Each row was made from one walk, in order. Every step used is in the known rows, and no mark comes twice. Write each row's walk.
(in the rows, 128 means zero)
Known rows:
J, A: [106 127 163 135 166 135 119 155 112 143 142 151 139 142 139 142 128 113
 105 115  91 162 111 182 136 158 157 122 106 134 138 146 106 143 107 117
 113 112]
X, C, T, J: [187 147 126 118 108 153 158 139 143 138 104 156 128 151 176 107 131 174
 114  90  97 114 121  95 109 121 137 108 115  74 151  99 112 137 130 116
  96 121]
R, B, Q, C: [ 95 114 133 170  98 115 141 124 147 133 133 134 136 126 111  99 136 190
 133 144 194 152 167 140 145 128  68 129 147 134 112 123 161 119 121 135
 165 146]
G, C: [117 123 181 159 154 164 141 119 162 150 121 141 137  96 124 109 147 116
 130 111 144 167 143 194 171 144 151 128 170 146  92 141 124 115 113 158
 135  96]
A, B, Q, C: [ 67 121 146 151 139 139 130 101 114 135 134 119  91 112 131 102 127 169
 128 168 176 130 159 143 146 134  66 117 163 122 129 128 139 103 118 127
 147 134]
T, J, A, B, Q, C: [ 93 127 159 131 142 141 127 136  86 132 135 122  95 145 142 128 121 175
 113 169 127 131 146 111 154 132  86 117 166 137 142 129 127 112 119 101
 148 135]
R, B, D, C: [132 110  88 132 126 103 155 137 164 124 153 119 178 128 103 125 144 113
 141 137 168 124 138 123 118 135 122 151  59  46  60 139 133 113 163 122
 119 149]
E, B: [119 126  96 138 153 119 117 126 194 122 133 111 103 113 108 124 115 152
 131 128 168 163 106 170 153  78 108 130 119  98 125 137 132 141 110 143
 156 119]
S, T: [148 131 157 144 108 136 140 143 136 110 118 164 131 146 125 146 146 104
 139 106  99 141  89 150 100 116 133  87 104 175 146 152 118 137 118 121
 120 119]
R, B: [116 135 114 166  99 109 137 137 192 120 129 157 161 119 110 135 142 142
 126 120 157 167 124 140 138 115 115 116 128 127 110 131 145 140 129 152
 151 130]
X, S, T, B: [162 136 136 144 128 147 124  64 100 114 122 143 155 119 143 153 149  83
 132 113  86 130  73  96  68 153 134  62 100 215 188 137 106 142 121 127
 119 111]
D, C: [132 117 137 132 166 133 142 145 165 138 148 127 149 115 139 105 142 139
 128 124 129 133 140 195 131 136 114 119  52  37  91 133 105 120 152 139
 120 144]
C, R, B, T, J, A: [139 132 173 102 120 127 139 182  90 140 137 154 150 160 102 148 102 139
  97 127  60 133  99  86 142 133 192 111 119 179 139 128 120 145 123 113
 129 149]
Q, C: [ 87  98 140 162 161 149 132 118 154 110 147 126 114 126 153 112 144 146
 124 134 150 154 141 156 144 128 102 119 150 164 128 131 145 114 106 136
  98 125]
E, B, X, S, T, J: [224 121 100 109  72 125 123 138 125  99 106 128 127 179 118 162 142 124
 144 128  83 126  79  61 104  59 120  94  88 224 167 134 130 139 132  96
 150 149]
B, D: [108 110  93 138 135 123 132 113 117 111 132 124 131 153 116 132 127  83
 147 123 165 117 132 118 107 158 123 144 109 126  94 136 144 118 121 117
  88 100]
N, B: [ 93 123 140 138 119 120 115 183 184 128 121 115 159 107 122 128 130 123
 136 104 134 139 138 185 163 164 131 121 182 108  83 126 133 138 162 174
 104 129]
C, P, B: [ 62 135  82 103 153 106  74 159 176 129 130 137 108 107 117 122 135 193
 122  99 102 160 164 223 124  91  95 162 155  97 143 103 131 108 108 170
  93 121]
B, T, J, A: [135 123 185 109 142 144 128 189  73 120 123 152 136 177 122 150 114 146
  94 126  61 130  87 103 131 138 194 116 104 177 140 138 102 142 121  90
 112 135]
C, N, B, T, J, A: [129 137 170  93 136 131 116 201  90 127 113 147 146 178 110 143 109 118
 104 117  74 112 104 118 149 156 212 166 156 168 121 128 130 138 132 108
 101 156]
D, C, A, B: [ 98 156 136 120 188 134 118 100 157 150 153 113  73  61 134 134 123  91
 121 157 166  98 143 154 148 114 146 175 131  47 116 126 109 135 144 149
 121 135]
S, T, B, N: [113 121 154 149 130 141 132  94  67  95 116 144 141 129 150 130 119  87
 130 114 112  99 112  78  80 170 118  77 138 155 133 131 128 125 128  98
 170  97]
J, A, B: [ 70 146 154 128 177 140 107 117 113 138 138 132  98 112 142 159 123 104
 103 157  95 147 100 145 140 136 152 110 149 120 152 153  95 132 115 120
 123 106]
E, B, X, C, T: [163 121  85 130  83 113 159  75 171 171 103 115 116  99 145  65 129 212
 136 101 189 126 147 126 104 106 139 153 105  63 140 108 135 132 123 129
 118 154]
A, B, X, S, T, J: [205 132 120 109  76 136 123 123  97  92 105 137 124 169 137 171 149 107
 137 141  60 109  80  37  99  79 125  74 104 226 172 134 117 127 137  97
 132 140]
N, B, R: [102 113 144 142  87 119 128 175 141  87 109 110 165 100 113 111  86 115
 132 120 169 125 162 180 155 154  89 141 173  53  74 117 141 138 150 177
 189 122]
Q, C, A, B, X, S, T, J: [195 125 118 112  90 139 120 115 103 106 118 124  97 151 144 166 147  96
 139 150  94  97 103  36 111  70 140 124 132 242 176 126 136 135 129 102
 120 157]
Q, C, E: [105 126 146 151 153 133  98 114 156 163 156 112  98  96 144 113 144 104
 134 130 174 162 174 176 160  93 108 117 156 143 122 111 160  92  85 165
 105 104]
B, X, C, M: [176 120 128 149  82 114 133  79 148 141 119 120  97 127 164  76 132 122
 143  92 122 119 178 116 115 105  79 158  98  80 120 117 151 143 141 124
  96 138]
N, B, D, C, T, J: [162 134 112  97 130 130 155 167 143 132 127 113 158 145 136 120 133 131
 138 114 118  86 133 102 142 154 168 152 131  61  89 111 118 135 174 138
  96 133]
S, T, B: [147 145 151 144 143 154 135  99  98 101 120 145 144 129 141 151 139 125
 121 112  87 128  88 106  81 172 125  66 130 188 167 141 106 142 120 125
 124  98]
X, S, T: [165 119 136 145  85 126 127  97 140 124 116 154 152 136 130 144 162  45
 150 107 100 148  70 132  85  94 143  76  70 210 169 145 116 140 117 121
 109 131]
P, B: [ 62 108 102 127 156 119 110 180 162 109 120 131 116 112 111 120 115 171
 121 114 120 158 130 218 119 115 106 107 142 107 139 114 113 111 114 172
 103 123]
R, B, X, S, T, J: [222 125 109 122  40 120 132 143 125 101 107 150 160 177 120 166 155 123
 142 124  73 129  85  42 100  76 125  83  91 234 160 132 134 140 146 103
 146 151]

Write each row's walk:
[124 123  67 124 137  95 106  98 154 142 142  87 105 118  88 136 118  78
 155 135 210 137 137 121 141  84 120 167 124 104  96 127 162 112 100 129
 121  97]  C, E, B, D
[161 110  89 138  94 127 119  16 110 153 119 103 147  91 144  98 152 121
 144 121 150 123 127 106  88 157 138 113  90 205 167 117 130 129 132 149
 121 140]  C, T, B, X, S
[174 135  96  97 145 126 159 138 149 129 136 112 128 146 130 116 122 145
 133 126 137 100 115 103 138 109 155 159 100  57 110 118 119 135 142 118
 124 124]  E, B, D, C, T, J
[141 146 134 134  78  87 160 129 150 182 141 139 159  94  82  86 109 173
 141 124 176 127 180 168 141 147  67 112  91  30  87 113 141 132 153 161
 198 158]  D, C, R, B, Q
[ 64 144 133 138 182 146 110  84 153 139 151 114  52  73 142 133 121  98
 119 166 176 113 144 128 157 109 137 176 192 131 142 125 135 131 113 149
 109 127]  Q, C, A, B
[102 143 142 127 140 127 128 106 123 108 134 109  91  64 123 110  85  91
 120 159 193  95 167 159 145 118 100 182 132   4 100 117 122 139 136 154
 202 121]  D, C, A, B, R
[153 112 115 139  66 109 150 105 157 156 132 118 147  97  92  99 127 181
 143 123 167 144 188 120 156 134 113 129 155 183  92 125 171 116 137 165
 171 160]  G, C, R, B, X
[ 70 135 151 140 144 130 151  80 119 181 138 124 100  92 140  83 127 160
 123 141 180 127 149 165 148 160 157 159 170 105 148 125 123 134 107 136
 131 125]  J, A, B, Q, C, T
[ 94 133 150 125 138 144 136 123  81  99 125 118 106 111 148 125  85 118
 103 164 134 114 134 116 151 129 122 147 179  85 141 123 118 134 109 130
 191 107]  Q, C, T, J, A, B, R
[106 124  66  94 175 109 123 130 149 130 128 123 123 134 110  94 119  86
 145 116 170  97 158 189 113 147 131 217 109  40  86 109 151  92 130 138
  82 159]  P, B, D, C, N
[121 156 162 108 156 148 115 152  90 114 128 146 101 154 147 187 127 106
 103 153  45 131  74  89 130 114 155  88 152 163 173 155  88 139 120  92
 129 109]  S, T, J, A, B
[121 130 141 152 131 149 132  99  85  76 116 123 144 101 134 111  89 136
 113 128 147 119 148 142 110 177  69 108 134  79 125 115 125 139 120 151
 201  87]  T, B, R
[104 153 150 110 173 147 110 149  97 121 133 136  97 140 152 176 120 119
  97 155  61 132  93 104 144 126 146 101 155 133 161 144  92 133 120 104
 127 106]  T, J, A, B
[124 124 185 102 128 135 122 215  88 124 118 137 156 170 111 157 111 141
  98 126  57 127  92 109 151 151 208 123 143 173 125 135 111 146 141 104
 109 145]  N, B, T, J, A
[186 120 147 102  86 120 114 190  90 126 115 136 167 179 129 175 139 107
 125 118  38 136  89  96 124 127 170 110 117 226 159 144 116 145 147  96
 120 153]  N, B, X, S, T, J, A
[ 81 109 152 152 109 120 131 158 144 140 127 111 138 116 120  95 127 177
 140 139 183 136 177 168 164 160  78 131 181 122  94 122 153 117 142 149
 136 150]  N, B, Q, C
[110 116 115 129 150  99 108 120 155 152 136  98 109  88 122 106 106  83
 145 132 193 128 157 149 150  64 110 137 106  33  82 114 153 105 120 126
 202 117]  D, C, E, B, N
[173 142 135 111 146 151 158 151 146 138 132 135 137 138 154 110 138 158
 121 108 102 103 123 135 136 133 157 128  93  65 123 112 100 138 150 135
 117 125]  D, C, T, J
[184 102 117 139  55 116 125  96 121 122 110 138 148 138 117 139 160  85
 158 117 115 135  95 112  80  95 135  89  64 240 162 144 131 129 131 113
 123 155]  B, X, S, T
[ 99 108 125 149 131 122 132 117 152 137 135 106  98 117 110  94 118 195
 136 152 207 149 160 161 158 106  62 136 143 116 120 129 156 118 107 126
 168 142]  E, B, Q, C
[ 96 117 149 160 143 144 135  93  97 129 135 119 121 120 137  97 127 192
 123 146 169 129 166 133 128 176  59 110 153 146 136 120 141 113 117 127
 143 127]  T, B, Q, C
[156 127 131 108 103 127 119 138  71 112 121 119 105 155 131 158 129 164
 120 159  82 114 117  69 117 119 133 107 135 201 157 154 116 123 139  86
 145 146]  S, T, J, A, B, X
[118 126  93 137 159 136 132  77  84 105 134 114 144 139 125 142 125  98
 136 125 148 107 126  75  89 196 116 124 128 146 120 131 135 121 128 118
  90  86]  T, B, D
[153 138 124 106 138 116 155 169 115 146 145 143 169 159 131 146 133 123
 111 123  94 127 110 102 132 148 196 159  99 104 122 134 113 147 137 100
 119 133]  R, B, D, C, T, J, A
[130 149 150 106 142 142 109 127  91 124 124 143 114 143 151 190 136  62
 108 156  42 133  62  82 119  99 161  84 127 183 185 151  90 137 124  96
 123 121]  X, S, T, J, A, B
[ 98 127  78 114 124 104 114 141 143 124 116 108 148 142 104 126 117  50
 159 109 180  96 153 132 135 179 146 207 187 111  63 121 176 117 147 145
  69 132]  C, N, B, D
[134 147  89  99 168 116  98  84 135 143 161 117 139 116 135 124 159 142
 135 115 115 107 179 133 107 142 111 192  92  55 102 123 135 108 150 119
  92 118]  T, B, D, C, P
[160 146 136 122 132 152 150 140 135 131 121 144 123 148 157 120 132 153
 120 103 103 114 116 127 138 138 156 122 135 116 143 111 117 145 127 137
 115 102]  C, T, J
[ 71 118  47 103 139  93  94 134 136 119 131 117 118 130  99 135 126 137
 142 112 140 129 162 156 105 117 113 189 143 109 110 115 149 100 116 140
  71 108]  C, P, B, D
